Each row was made from one walk, in order. Every step used is in the known rows, and no mark comes twice. Write each row's walk.
Known rows
puza, bisem, buvi: [ -8  19  12 -16   8  11   2   0   9 -11 -18 -12   2   9  10   4 -16 -28
   7   9 -15 -24  14  -4  31  -2  30  29  12 -11  27  19   2 -25  11  -8]
bisem, zisin: [-10  15   6  25  -8  17   1  17 -26 -18 -25  -6   3  19  -2  -6   0 -10
  -6  12 -18 -23  -9   5  -1   5   5  18   2  18  31 -18  -1  19   4 -24]
puza, bisem: [-12  14 -11 -16   4  24  10 -16 -15  -9  -8 -23   6   8  11  -2  -9  -8
   1  -1   5 -21   5   2  13  13  38   5  35   5  10  19  16 -30   5   5]
duraf, modul, zaret: [ -8  16  24  18   9   5   8   8   9 -34  -7 -26  -1   4  -2   9   4 -21
  15   4  14  11   7   5  -1  14  18 -22  24  15   2 -22 -33  21   9 -39]
sano, zaret, puza: [  8  -2  -7   9   4   5 -34 -11 -18 -26   7 -19  19 -25   7 -22   1  -9
 -38 -27  -2  -5  22  25 -43  33  11   5  11  18  15   5  15   8  12   5]
zaret, puza: [  2  -4  -2   3   1   2 -29  -8 -17 -34   7   0   7  -9  -1  -6  -7 -15
 -28 -19   0 -20  18   8 -27  28   4  -2   8   8   7   4  13  20  14  -5]
bita, modul, bisem, puza: [ -5   2  18   0  10  -7  -8  -9  18  -1 -14 -13 -13   6   4  -8 -40   8
 -30  -5  18  -9   4  10  19  11   3   9  27  20  -6  14  17 -28   4  -6]
buvi, zaret, sano, bisem, zisin: [  0   8   4 -10   5  21 -17  31 -11 -18   5 -11  16   9   0   1   4   4
 -13  12   0  -8   0   6   3  17   9  23  -4  45  20 -22   6  15   4 -12]
modul, zaret, puza, bisem, zisin: [  0   5  -9  -2  -6  20 -20   4 -16 -19 -24  -7  13  12  -6  -8  -2  -9
   4 -16 -22 -29  -2   5 -19   3  16  19   2  19  36 -12 -10  -7   2 -16]
zisin, zaret, buvi, bisem: [ 14   4 -10 -16  -3  30  17 -24 -32  18  24 -26 -21   6  11  -8  -3  -1
 -23  42  -2 -22  14  -6   9  10 -17  18   0 -16 -17  21  32   8   1   1]
zaret, puza, bisem, buvi: [ -1  13   8 -22   7   8 -15  -7  14 -17 -11  -6   5   1   7   2 -15 -30
   1  -9 -17 -32  19  -3  15   2  25  30   5 -13  28  19   4 -23  14  -6]
buvi, zaret, puza, bisem, zisin: [ -3   2 -10  -2  -3  18 -24   7 -12 -16 -20  -5  16  19  -8  -8   1 -10
  -2 -20 -18 -33  -8  -1 -14  16  12  22   0   8  34  -7  -3  -6   0  -4]
duraf, modul: [-18  34  24   9  15   3  31   1  -1 -43  -1 -21   6   6   4  12   3 -19
 -14  14  27  -6 -13  -6  16  31  12 -19  28   7   4 -14   1  22   3 -31]
bita, modul: [-22 -12  16   2   6  15   0 -13 -14 -19 -11 -15 -23 -20  25   3 -14   4
 -14  12   6 -13   9  27   6  14   6  10  24  25  -4  19  23  -8  -4 -17]
zaret, puza, bisem, zisin: [ -6   9 -11  -2  -6  20 -17   2 -21 -19 -23  -3  13  10  -4  -7  -2 -10
  -5 -12 -19 -36  -8   2 -15   5  16  22   4  13  36  -8   3  -7   1 -10]
buvi, zaret: [ -9 -12   2  17   9  11 -12  10   4  -3   2 -13   0  26   3  -5   3 -12
  -4  -8   3   1   8 -11   8  43   4  -5  18  -2  -3   6  -3  11   4   3]
buvi, zaret, puza: [  5 -18  -7   4   4   2 -44   0   2 -24  11  -1   8   2  -3  -5  -1 -15
 -24 -34   0 -12  18  -4 -26  44  -4   0   1   1   3   5   3  19   8   6]
sano, bisem, zisin, zaret, buvi: [ -2   8 -17  -8   2  23   2 -25 -31  16  20 -26   3   5   6  12 -10 -11
 -20  21 -10 -29   8   3  16  12   5  48  -9  11  -2   0  32  12 -10  -7]
zaret, buvi: [  1   9 -12   8  -2  19  -2 -11 -10   1  11 -29   7   2   6  11  -4 -17
 -14  11  -9 -19   9  10   8  10   8  16  17   3 -10   6  28   2  -4   0]
bita, modul, zaret, sano, bisem, puza: [ -3   4  27 -32  17   8 -22  17  11  -7  14 -10   3 -12  -1   8 -24  30
 -21  -6  30  22  17  17   7  16  12   7  23  57  -9  13  27   4  10  -6]
bita, modul, duraf: [ -1  12 -12 -11   0  22  18 -15 -13  -2   2   7  -9 -17  21   0 -18  -8
 -20  21  17  -3  28  19   8  19  43  10  13  -2  -8  25  17 -12  16 -18]
sano, zaret, puza, bisem: [  0   4 -22 -21   6  16 -19 -24 -13 -14  -1 -24  20 -13  11 -16  -7  -6
 -16 -29   2 -19  13  14 -22  23  35  11  29  10  20  18  23 -31   7  14]
puza, bisem, buvi, zaret, sano: [ -1  -7 -19 -13  32  14 -11  22  28  -3  17  10   3   0   8   0  25   8
 -14   8   3   2  18   1  24  30  24   2  -5   8   9  10 -10  -3  11  17]
puza, bisem, zisin: [-12  17  -6   4  -6  26   2   6 -24 -13 -27 -12   9  19  -1  -5  -2  -8
   5   1 -17 -32 -14   3   2   3  21  22   9  14  35  -9   1  -9   0 -13]
sano, bisem: [ -6  16  21 -26   1  14  -7   3 -20 -26  20 -34  10  -2  15   9 -24 -12
 -13  15  24  -1  23  11  11  18  18  13  32  41 -12   1  33   1  15 -12]

Which walk is each row?
[ -2   2 -28  -9  26  19  15   3 -27   3  20  17 -16  -5  10  -7  29  26
 -40  42   3 -11  12   6  16  22   9   9 -25  18   7  -1   6  30  10  -1]
buvi, bisem, zisin, zaret, sano
[  0 -10 -13  -5  33  10 -12  27  26  -6  21  12   0   1   8   0  26   6
 -18  13   3   6  18   1  23  31  17  -3  -8   8   6   4 -11  14  11  13]
bisem, buvi, zaret, sano
[ -1   5 -28   7   2  13   4 -28 -23  19  10 -24  -4  11   9   5  -8 -16
 -24  26 -15 -33   6  -1  18   9   3  43 -11  -1  -2  -6  20   2 -13  -8]
modul, bisem, zisin, zaret, buvi
[  6  13  -1  10   2  13  -3  -4  11  -9  11 -36   5   1  -2  19   1 -22
   4   4   0  -5   8   8   0   9  11   2  17   8 -11 -14  -2   7  -4 -17]
duraf, modul, zaret, buvi
[  5   7 -19  13   0  19  -8 -13 -10  10  16 -47  17 -12  16  -4   0 -10
 -22   4  -8  -6  10  25  -9  13  20  25  20  14  -2   4  29 -10  -6  12]
sano, zaret, buvi
[ -3  15  22 -33  21   8  -3  13   5 -14  17  -7  -1  -7  14  12 -13 -17
 -17  29   3  -6  30   3  38  10  22  38  -6  16  10   6  14   4  18 -14]
zisin, zaret, sano, bisem, buvi
[  9  13  14 -12  -1  14  -2   2  -1  14   4 -15  -4  12  -8  -6 -19  16
 -23   1   9  -4   2  -6   4   9 -14  10  17   5  -9  24  36  10   6   3]
zaret, buvi, bisem, puza
[  0  12  19 -27  20   5 -22  21  13   2  20  -7  12   5  -7   7 -16  24
 -28  -9  30  18  13   2  16  28  12   6  20  47  -8  11  31  11  15   7]
buvi, zaret, sano, bisem, puza
[ -4  12   1 -24  12   8 -12 -17   4 -10  -8  -2   1   0   9   4 -16 -26
  -4  -2 -17 -33  22  -8  20   7  25  37  -3 -17  29  21   6 -16   9  -7]
zisin, zaret, puza, bisem, buvi
[  9  -2  10   5   5  -4 -29  -1   4 -45   6  -9   7 -10  -8   2   0 -20
 -11 -26   8  -4  19   7 -35  26   3 -18   6  14   5 -15 -17  26  11 -25]
duraf, modul, zaret, puza
[ -5   0 -34  -2  29  13  12  -2 -17   0  13  14 -10  -5  12  -7  24  17
 -42  38   5 -13  12   7  21  21  16  12 -23  23   8 -12  -1  15   8  -2]
modul, bisem, zisin, zaret, sano
[  0   0  14   7  16  -5 -12  13  41  -8  -4 -16  -3  29   6   1 -11 -36
   0   2  -1 -11   7 -23  32  32   2  11   2 -20  10  -2 -26 -12   6  -9]
duraf, modul, bisem, buvi, zaret
[  1  -7 -20 -25   8  17 -27 -18   0 -11   4 -13  12   3   2  -6  -5 -10
  -7 -32   1 -22  12  -3  -7  31  24   3  22   0  13  20   8 -24   6  15]
buvi, zaret, puza, bisem
[ -3   6 -25   7   4  21   3 -25 -30  20   8 -19  -2   9   4   8  -2 -11
 -19  23 -18 -30   5   1  12  13   2  43 -11   1   0  -2  25  17 -13  -5]
bisem, zisin, zaret, buvi
[  4  14  24  -9   2  10   0   7  -7   5  -5  -7  -9  15  -8 -10 -23  15
 -24   6  16  -2   3  -7   3  15 -10   2  22   7  -2  26  28  13  14  -1]
buvi, bisem, puza
[-10   8  -6   2   4  23  24 -18 -55   9  -4  -2 -20  17  11 -12   2   1
 -23  42  -8 -27   2 -11  14  18  -8  31 -22  -3  15   6  10  29   1 -21]
buvi, bisem, zisin, zaret
[-17   9  -3  -9   8  17  13 -18 -50   0   4 -13  -7  14   8  -2  -9  -4
 -23  32   1 -21   7  -5  18  22   5  42 -15  21  12  -3  18  26   1 -23]
sano, bisem, zisin, zaret
[  2  12   9  12 -15  27   7  20 -29 -11 -17  -7  -7  21   0 -16   0  -5
  -6  28 -16 -26  -8  -1  -5   2 -12  16   0   6  23  -9   2  17   5 -19]
buvi, bisem, zisin
[ -5   8 -29  -5   6  24   3 -32 -28  23   8 -21   2  10   6   8  -4  -7
 -17  18 -17 -33   3  -1  15  11  10  43  -8   0   6   5  25   3 -12  -1]
puza, bisem, zisin, zaret, buvi
[  1 -11   7  10  10  -2 -17  11  36   0  -6 -14  -5  30   8  -5 -12 -33
   3   1  -9 -11  16 -19  32  27   1  17   4 -17   7   2 -20 -16   7   0]
modul, bisem, buvi, zaret
[  5  -8 -12  -7   4   8 -17 -22 -38 -16   9   7  -8  -2   2 -12  -1  -4
 -37   0 -10 -33  18  -2 -23  28 -12  22 -23   1  15   4  16  33   6 -13]
buvi, bisem, zisin, zaret, puza
[ -7  -8  15  11  13   5 -18  17  24  -3  -4  -7   1  24   5   0  -2 -25
   4  -2 -12  -4  14 -16  25  31   3  15   3 -16  10   9 -15   3   7  -3]
bisem, buvi, zaret
[ 17   5  -3 -11 -11  30   9  -7 -20   6  20 -30 -12   5  11  -6  -4  -4
 -15  32  -5 -18  11  -2   0   3 -13   9  14 -10 -15  16  30   2   4   1]
zaret, buvi, bisem
[-10   1 -28  -2  32  17  12   2 -27   1  12  17 -11  -7   9  -3  30  24
 -41  36   4  -7  11   8  16  26  18  12 -22  26  11  -3   4  30   8   0]
bisem, zisin, zaret, sano
[  9   2  21 -17  -3  14 -12   1   7  17   1 -17 -13   3  -6  -5 -24  21
 -15   0   8   1   6   5  -3   4 -14   9  15  12 -12  25  26   3   1  -2]
bita, modul, zaret, buvi, bisem, puza
[  7 -25   3  -6   8  -6 -49  -2  24 -22   4  -1  -4  -4   7  -6 -15 -21
 -21 -29  -7 -22  24  -1 -11  33  -8  14 -10  -4   9   7  -5  -9   7   1]
bita, modul, bisem, buvi, zaret, puza
[ 10 -13   8 -15   7   0 -49   5  14 -26  15  -4  11   2  -3   1 -13 -22
 -16 -30  -4 -11  26  -5 -16  39  -3  14  -2   3   9   7   3  13  12  -1]
sano, bisem, buvi, zaret, puza
[-17  -3  -9   9   9  11  17 -30 -37   7 -13  -8 -25  11  16 -10 -10  -3
 -26  33  -7 -33   3   1  20  16   0  40 -19   7  12  -4   3   2  -6 -25]
bita, modul, bisem, zisin, zaret
[ -5  16  14 -34  21   6 -12   5  -5   1  19  -5   7   0  -4   5 -19  28
 -36   3  31  13  13   4  19  26  13  14  16  47  -9  14  36  16  13  -1]
zisin, zaret, sano, bisem, puza
[ -4 -17  11  10  12  -1 -22   9  37  -2  -7 -13 -13  20  15  -5 -18 -28
   1   2  -6 -13  13 -10  30  24   0  22   1 -13   7   7 -17 -26   2  -2]
bita, modul, bisem, buvi, zaret
[ -1  10 -11   0  -3  21 -17   0 -23 -14 -22 -12  21   8   1 -16   0  -7
  -9 -18 -19 -29  -7  10 -22   9  20  27   3  18  41 -11   8 -12   0  -5]
sano, zaret, puza, bisem, zisin
[ -7   1 -25 -30  11  17  -6 -37 -27  -8   2 -10   4  -4   6  -4 -10  -6
 -20 -15   2 -31  16  -1  -4  25  28  17  11  -1  11  24  21 -15   6   6]
zisin, zaret, puza, bisem
[ -2  12  13   6   6  -5  -2   0  13   0 -15 -12  -4  21  -4  -8 -33   1
 -27  -4  17  -5   5   0  20  13   6   5  26  12  -4   7  13 -13  13  -4]
modul, bisem, puza
